What can hang from each mark:
B: S
S: G W Z
Z: G W
Y: B
Q: G S Z
G: S
W: J

Every row comes from one small tree of marks. Brackets hold a mark, then the marks that hang from it, in alphabetical order. Every link used is in the known rows. Which tree was each row made from?
Known rows:
[B [S G]]: -0.26  -1.71  0.02  3.49  -0.99  0.50  -1.17  -0.18  -1.00  2.21  -1.59  1.20  3.23  3.71  1.98  1.49  -1.18  -0.21  2.62  -0.09  -1.64  0.24  -1.45  -4.91  -1.94  1.78  -0.20  -2.02  1.45  0.30  -4.47  1.46
[B [S G [W J]]]: -2.08  0.11  0.27  3.06  -0.82  1.58  -1.64  -0.55  -1.13  1.42  -2.41  -1.11  3.87  3.93  3.58  1.52  -1.36  -0.50  2.74  -1.07  -3.17  2.47  0.15  -4.79  -1.82  2.27  -0.07  -1.01  0.12  -1.85  -4.45  0.73
[Y [B [S [Z G W]]]]: 6.57  1.51  -1.96  1.74  -3.48  -1.53  -3.31  1.45  -1.74  1.01  -0.75  3.24  3.25  0.88  1.47  1.37  0.75  1.31  1.74  1.41  -1.44  4.12  -3.17  -2.93  -2.05  -0.42  -1.40  -3.51  1.37  -1.42  -3.21  1.23
[B [S Z]]: 1.99  -1.50  -1.32  4.05  -0.21  0.30  -1.15  0.31  -0.61  -0.16  -0.87  4.19  0.97  2.38  2.28  1.46  -0.08  -1.05  2.64  0.82  -1.81  -0.21  -1.54  -4.64  -2.60  1.23  0.46  -1.97  0.39  -0.06  -3.66  0.29
[Q [S G] [Z [W J]]]: -0.34  2.22  2.20  2.98  -0.20  -0.10  -2.88  0.29  -1.56  5.75  0.24  -0.01  5.95  1.83  3.25  2.28  3.80  2.47  3.94  2.85  -3.38  2.03  -3.30  -4.73  -5.24  -1.01  -0.99  -4.11  2.39  -3.42  -4.71  -0.62
[Z [G S] W]: 4.00  0.72  3.00  3.45  -3.67  -2.64  -1.01  0.60  -1.42  0.75  -0.14  0.76  6.73  2.82  3.58  3.13  2.54  2.92  0.95  2.36  -1.11  1.67  -4.70  -3.38  -0.52  0.17  -0.45  -3.12  1.23  -1.66  -2.95  0.75
[Q G [S Z]]: 2.23  -1.52  0.05  3.10  0.54  -0.52  -2.52  0.29  -0.89  2.25  1.33  3.57  3.55  2.26  3.12  2.12  1.74  1.33  2.80  3.02  -1.06  0.13  -3.49  -4.14  -5.19  -2.23  -0.90  -3.71  -0.04  -0.82  -3.81  0.07
[S [Z G W]]: 4.03  -0.27  -0.85  2.87  -2.43  -1.30  -3.59  0.17  -0.83  0.08  0.66  3.24  4.57  2.70  0.74  3.68  1.82  3.00  2.06  1.89  -0.95  2.23  -2.79  -3.52  -1.44  0.05  -0.16  -1.28  1.17  -1.06  -3.39  0.39
[G S]: 1.28  -1.56  2.30  5.13  -1.09  -0.36  0.19  -0.88  -0.66  -0.40  -0.61  0.37  3.66  3.92  3.51  1.95  1.35  0.43  1.46  1.28  -1.47  -0.54  -2.44  -4.29  -1.55  0.44  0.74  -2.41  1.46  -0.14  -4.31  0.37
[Y [B S]]: 2.82  -0.53  -0.90  4.03  -1.73  0.15  -1.53  -0.34  -0.62  1.48  -2.13  1.05  0.40  3.00  2.08  -0.96  -0.41  -1.65  2.35  0.10  -1.85  1.72  -1.77  -4.44  -2.32  -0.28  -0.63  -2.96  2.42  1.04  -5.43  1.11
[W J]: -1.32  -0.79  1.26  5.87  0.06  1.35  -1.01  -1.76  -0.61  0.27  -1.53  -0.29  1.00  4.32  3.00  1.79  2.56  -0.12  3.43  0.85  -1.82  0.94  -1.10  -5.57  -2.32  0.49  1.56  -0.63  2.23  0.90  -5.76  0.03
[G [S W Z]]: 2.04  -1.38  -0.07  3.53  -0.76  0.43  -1.64  -0.52  0.22  -1.90  -0.14  1.87  4.78  3.53  3.15  2.65  -0.98  0.95  0.88  0.57  -2.17  0.32  -0.37  -3.52  -1.95  0.97  0.13  -1.73  -0.50  -1.82  -2.62  -0.58
[S G W]: -1.16  -2.67  -0.62  2.83  -1.43  1.46  -2.93  -1.84  0.29  0.87  -1.27  -0.56  5.28  5.94  1.46  2.24  -2.13  1.88  1.82  -0.98  -1.77  1.85  0.45  -4.86  -1.52  1.53  -0.92  -0.04  0.84  -0.49  -5.05  0.35
[S [Z W]]: 3.04  -0.57  -1.29  3.91  -1.60  -0.26  -2.49  -1.11  0.24  0.66  0.23  2.99  2.86  3.22  0.14  2.43  0.99  2.45  2.83  0.88  -1.13  1.51  -1.66  -5.29  -2.53  1.05  -0.09  -0.87  1.71  -0.57  -3.76  -1.10
[Q [G S] [Z [W J]]]: 0.83  3.40  4.35  3.31  1.62  -0.74  -1.77  1.06  -2.13  3.46  0.99  1.49  4.21  1.37  5.21  2.51  3.35  1.28  3.33  2.65  -2.46  1.80  -5.29  -2.50  -4.94  -1.71  -1.15  -3.43  -0.35  -2.73  -2.82  -0.47
[S G Z]: 0.35  -2.76  -1.58  3.22  0.83  1.13  -3.83  -0.81  -0.58  -0.41  -0.26  1.80  3.86  4.12  -0.18  3.44  -0.91  1.66  2.80  0.51  -1.48  0.10  0.68  -4.95  -2.72  1.84  1.20  -1.23  1.56  -0.01  -4.43  0.58
[S G [Z [W J]]]: 0.71  0.91  -1.07  3.14  -0.20  0.76  -3.81  -0.93  -1.20  0.32  -0.46  0.77  3.94  3.18  0.07  3.74  1.16  2.70  3.87  0.52  -2.18  2.44  -0.04  -5.82  -3.19  2.82  0.85  -0.79  1.25  -1.92  -4.01  -0.07

Write each row's tree:
1.22  1.97  -0.92  2.58  -0.61  0.25  -2.55  0.73  -1.77  1.22  -1.07  2.12  3.03  1.91  1.01  2.67  0.33  0.83  3.64  0.37  -2.64  2.35  -0.93  -5.38  -3.20  3.30  0.17  -1.60  0.53  -2.37  -3.13  0.47 -> [B [S G [Z [W J]]]]
1.35  1.15  -0.60  3.69  -1.84  1.64  -1.85  -0.89  -0.65  1.16  -2.84  -1.15  1.06  3.27  3.66  -0.81  -0.70  -1.45  2.51  -0.78  -3.01  4.02  -0.43  -4.28  -2.62  -0.01  -0.88  -1.78  1.34  -0.72  -5.49  0.53 -> [Y [B [S [W J]]]]
3.30  1.29  -2.30  1.87  -1.37  0.48  -3.90  0.90  -1.70  -0.86  -1.94  0.96  2.46  1.63  3.63  1.56  -0.25  -0.53  1.64  0.33  -3.13  4.12  -0.40  -2.81  -2.38  -0.96  -0.36  -2.55  0.48  -1.90  -3.94  1.37 -> [Y [B [S [W J] [Z G]]]]
4.14  0.42  0.82  3.78  -1.53  -1.30  -1.19  -0.02  -0.46  -0.59  0.35  2.76  4.42  2.64  1.70  2.58  1.33  2.10  1.93  2.01  -1.26  0.65  -2.61  -4.50  -2.45  1.52  0.16  -2.56  0.74  -1.82  -2.53  -0.68 -> [G [S [Z W]]]
0.69  0.48  2.90  3.77  -1.84  -0.25  -1.14  -0.12  -1.80  -0.87  -1.34  -1.30  5.88  3.73  5.84  3.09  1.86  0.91  0.92  1.06  -2.46  1.98  -2.07  -2.56  -0.80  -0.31  0.55  -2.23  -0.08  -2.25  -3.74  0.80 -> [Z [G [S [W J]]]]
1.85  -2.17  -1.58  2.48  -1.73  0.55  -3.74  -0.18  -0.19  -1.49  -0.17  2.28  4.71  3.72  2.33  3.46  -0.28  2.30  1.18  0.71  -1.51  1.81  -0.85  -2.77  -1.16  -0.97  -0.30  -0.56  -0.01  -0.94  -3.43  0.31 -> [S W [Z G]]
-2.65  -0.75  -0.23  3.57  -0.37  2.04  -2.88  -2.03  -0.36  0.25  -1.79  -2.47  4.33  5.32  2.26  2.54  -0.77  1.28  2.66  -0.69  -2.36  2.62  1.11  -5.12  -2.29  1.55  0.25  -0.05  1.13  -1.29  -5.49  0.33 -> [S G [W J]]
2.52  -0.98  -1.48  2.00  -2.22  -0.12  -2.36  1.05  -0.88  -0.20  -0.84  3.30  4.30  2.26  3.80  2.51  -0.90  0.13  0.96  0.21  -2.25  1.96  -1.63  -2.33  -1.12  -0.30  -0.83  -1.63  -0.81  -1.10  -2.59  0.78 -> [B [S W [Z G]]]
5.25  -0.55  -2.18  2.42  -1.61  -0.52  -3.32  1.36  -2.03  -0.46  -1.19  2.93  2.14  1.34  1.83  1.41  0.29  -0.14  1.60  1.21  -2.06  2.24  -1.96  -3.02  -2.39  -0.96  -0.02  -3.68  1.54  -0.12  -3.84  2.02 -> [Y [B [S [Z G]]]]
-1.16  -1.61  0.66  1.96  -0.35  0.83  -3.20  -0.19  -0.08  4.33  -0.03  0.20  7.29  3.49  3.79  1.73  0.26  1.88  2.38  2.14  -3.05  0.71  -1.99  -3.46  -3.99  -1.93  -1.81  -3.59  0.91  -2.73  -4.69  -0.40 -> [Q [S G W] Z]
1.45  0.66  -2.73  1.70  -0.29  1.84  -4.30  0.17  -1.30  0.00  -2.08  -0.20  2.82  2.42  1.52  1.22  -2.51  -0.38  2.42  -1.09  -3.38  3.69  1.69  -4.04  -3.69  1.83  -0.32  -2.34  0.59  -2.08  -4.26  1.19 -> [Y [B [S G [W J] Z]]]
1.55  1.35  1.50  4.09  -2.38  -0.75  -1.94  -0.65  -1.96  1.41  -0.96  -0.02  3.93  3.33  2.69  2.90  3.90  2.33  2.79  1.42  -1.32  3.19  -3.46  -4.47  -1.38  -0.32  0.17  -1.09  1.94  -0.76  -4.87  0.61 -> [Z G [W J]]
-0.36  0.26  2.60  4.75  -0.42  0.66  -0.27  -1.46  -0.49  -0.76  -1.36  -1.38  3.87  4.21  5.12  1.53  1.00  -0.25  1.80  0.34  -2.41  1.32  -1.08  -4.27  -1.89  0.43  0.45  -1.47  0.22  -1.90  -4.29  -0.24 -> [G [S [W J]]]
3.75  2.42  -2.41  1.83  -0.54  0.27  -3.98  0.39  -2.05  1.33  -1.70  1.08  2.76  1.11  0.07  1.40  -0.29  0.67  3.44  0.25  -3.00  3.97  -0.12  -4.94  -4.02  2.42  -0.35  -3.08  1.54  -2.29  -3.96  1.06 -> [Y [B [S G [Z [W J]]]]]
2.44  2.26  -0.57  3.88  -1.04  -0.03  -1.15  0.26  -1.13  1.00  -1.08  3.02  1.09  1.49  2.29  1.40  1.74  -0.11  3.70  0.82  -2.26  2.35  -2.08  -5.55  -3.30  2.39  0.10  -1.78  0.63  -1.79  -3.30  -0.33 -> [B [S [Z [W J]]]]
2.72  2.15  1.48  4.47  -0.26  -0.67  -1.07  -0.11  -1.24  -0.69  0.10  1.40  3.41  2.09  2.71  3.19  2.73  1.37  2.57  1.88  -2.16  1.37  -1.98  -4.96  -2.90  1.95  1.09  -2.48  0.54  -2.66  -2.94  -0.60 -> [G [S [Z [W J]]]]
-0.83  0.02  -1.50  2.26  0.24  1.90  -2.83  0.22  -0.98  0.10  -1.83  1.22  3.37  2.73  2.59  2.56  -1.81  -0.49  2.73  -0.54  -3.32  2.17  1.28  -4.50  -3.13  2.68  0.14  -1.09  -0.41  -2.43  -3.47  0.35 -> [B [S G [W J] Z]]
2.05  -0.67  -1.08  2.71  -1.26  0.51  -2.62  -0.26  -1.31  2.04  -2.28  -0.09  2.73  3.59  0.96  0.53  -1.62  -0.37  2.42  -0.46  -1.79  1.99  -0.74  -4.70  -2.18  0.80  -0.66  -3.00  2.43  0.48  -5.24  1.72 -> [Y [B [S G]]]
4.17  -0.56  -3.14  2.32  -1.80  0.78  -2.98  -0.16  0.09  -0.33  -1.47  2.02  1.65  2.54  1.81  -0.05  -2.35  -0.57  1.77  -0.25  -2.12  2.69  0.14  -3.68  -2.83  0.06  -1.45  -1.97  0.34  -0.89  -3.88  0.12 -> [Y [B [S W Z]]]
0.87  0.25  0.65  4.10  0.15  0.83  -1.41  -0.70  -0.73  -2.48  -0.62  0.22  3.42  3.19  4.26  2.54  0.26  0.19  1.95  1.06  -3.03  0.95  0.43  -3.77  -2.76  1.34  1.16  -1.78  -0.20  -2.58  -3.30  -0.39 -> [G [S [W J] Z]]
2.75  -1.19  -1.08  3.22  -1.18  -0.66  -1.87  1.40  -1.70  -0.04  -0.67  4.06  2.54  1.83  2.89  2.83  0.67  -0.31  1.78  1.58  -2.04  0.38  -2.59  -3.35  -1.91  -0.01  0.36  -2.37  0.50  -0.33  -2.91  1.39 -> [B [S [Z G]]]
0.64  -1.33  0.70  2.69  -1.51  -0.26  -1.62  -0.96  0.18  3.71  0.54  0.66  5.10  3.90  4.84  0.76  0.50  1.76  1.98  1.60  -1.26  1.74  -3.79  -3.46  -4.11  -2.56  -2.65  -2.19  -0.59  -1.38  -4.26  -0.33 -> [Q G [S W]]
3.76  0.97  -1.11  3.37  -1.87  -0.65  -1.23  0.17  -0.27  1.71  -0.46  4.06  2.65  1.87  1.45  1.52  0.30  0.47  2.70  1.06  -1.90  1.51  -2.56  -5.05  -2.50  1.90  -0.71  -1.98  0.64  -1.05  -2.94  -0.52 -> [B [S [Z W]]]
1.18  2.49  2.95  2.99  -1.33  -1.47  -2.15  1.10  -1.97  4.93  0.48  1.13  5.83  0.91  5.24  2.48  6.09  2.21  3.34  4.22  -3.12  2.52  -5.87  -3.27  -4.04  -3.39  -0.93  -4.44  2.03  -3.08  -4.47  -0.15 -> [Q S [Z G [W J]]]
1.84  -0.73  -1.71  2.49  -1.12  0.19  -3.83  -0.63  -0.04  0.89  0.37  2.24  5.03  3.72  -0.99  3.54  -0.30  3.25  2.93  0.66  -1.31  2.00  -0.43  -5.20  -2.53  2.15  -0.18  -1.06  1.50  -1.17  -3.84  -0.15 -> [S G [Z W]]
1.83  -1.48  -0.77  2.05  -0.35  -0.15  -2.72  -0.52  0.16  2.50  1.25  2.68  5.06  3.04  3.54  1.61  -0.22  1.91  2.06  1.85  -1.62  1.31  -2.97  -2.92  -4.86  -1.94  -2.18  -2.42  -1.07  -2.20  -3.44  -0.49 -> [Q G [S W Z]]
1.53  -1.12  -2.03  3.02  -1.58  0.92  -1.32  -0.36  0.29  0.02  -0.81  3.33  2.51  2.82  2.75  1.11  -2.16  -0.41  1.79  0.03  -2.40  1.13  -0.53  -4.19  -2.07  1.07  -0.59  -0.88  -0.39  -0.98  -3.43  -0.34 -> [B [S W Z]]
1.52  2.95  4.38  3.42  -0.37  -1.55  -2.02  1.61  -2.60  1.82  0.48  0.99  5.80  1.44  5.14  3.62  4.74  1.78  2.46  3.25  -2.94  1.98  -4.86  -2.84  -2.59  -1.60  0.37  -3.91  1.08  -3.16  -2.90  0.33 -> [Q [Z [G S] [W J]]]
1.80  -1.27  2.08  3.23  -2.69  -0.76  -1.11  0.10  -1.07  -0.32  -0.67  -0.22  6.64  4.40  5.13  2.94  0.16  1.42  0.07  0.86  -1.52  1.07  -2.79  -2.31  -0.31  -0.68  -0.21  -2.48  0.12  -1.56  -3.45  0.93 -> [Z [G [S W]]]
1.60  -0.60  -2.08  1.59  -2.31  1.02  -3.17  -0.68  -0.35  1.87  -2.63  -1.07  4.03  3.96  1.36  0.16  -3.40  0.01  1.54  -1.19  -2.46  3.38  0.12  -3.80  -2.08  0.85  -1.99  -2.06  0.94  -0.89  -4.74  1.42 -> [Y [B [S G W]]]
4.52  0.77  -0.94  2.35  -2.80  -1.65  -2.12  1.43  -1.43  1.48  -0.34  4.69  4.10  1.45  2.12  2.65  1.39  1.45  2.03  1.89  -1.54  2.15  -3.77  -3.22  -1.35  0.95  -0.79  -2.35  0.77  -1.37  -2.29  0.65 -> [B [S [Z G W]]]
5.69  3.39  -1.36  2.24  -2.24  -1.03  -3.25  1.49  -2.48  0.94  -1.49  2.23  2.48  0.63  2.08  1.68  2.33  0.65  2.72  1.65  -2.79  4.50  -2.60  -3.29  -2.84  -0.18  -0.15  -3.43  1.56  -2.08  -3.61  1.53 -> [Y [B [S [Z G [W J]]]]]
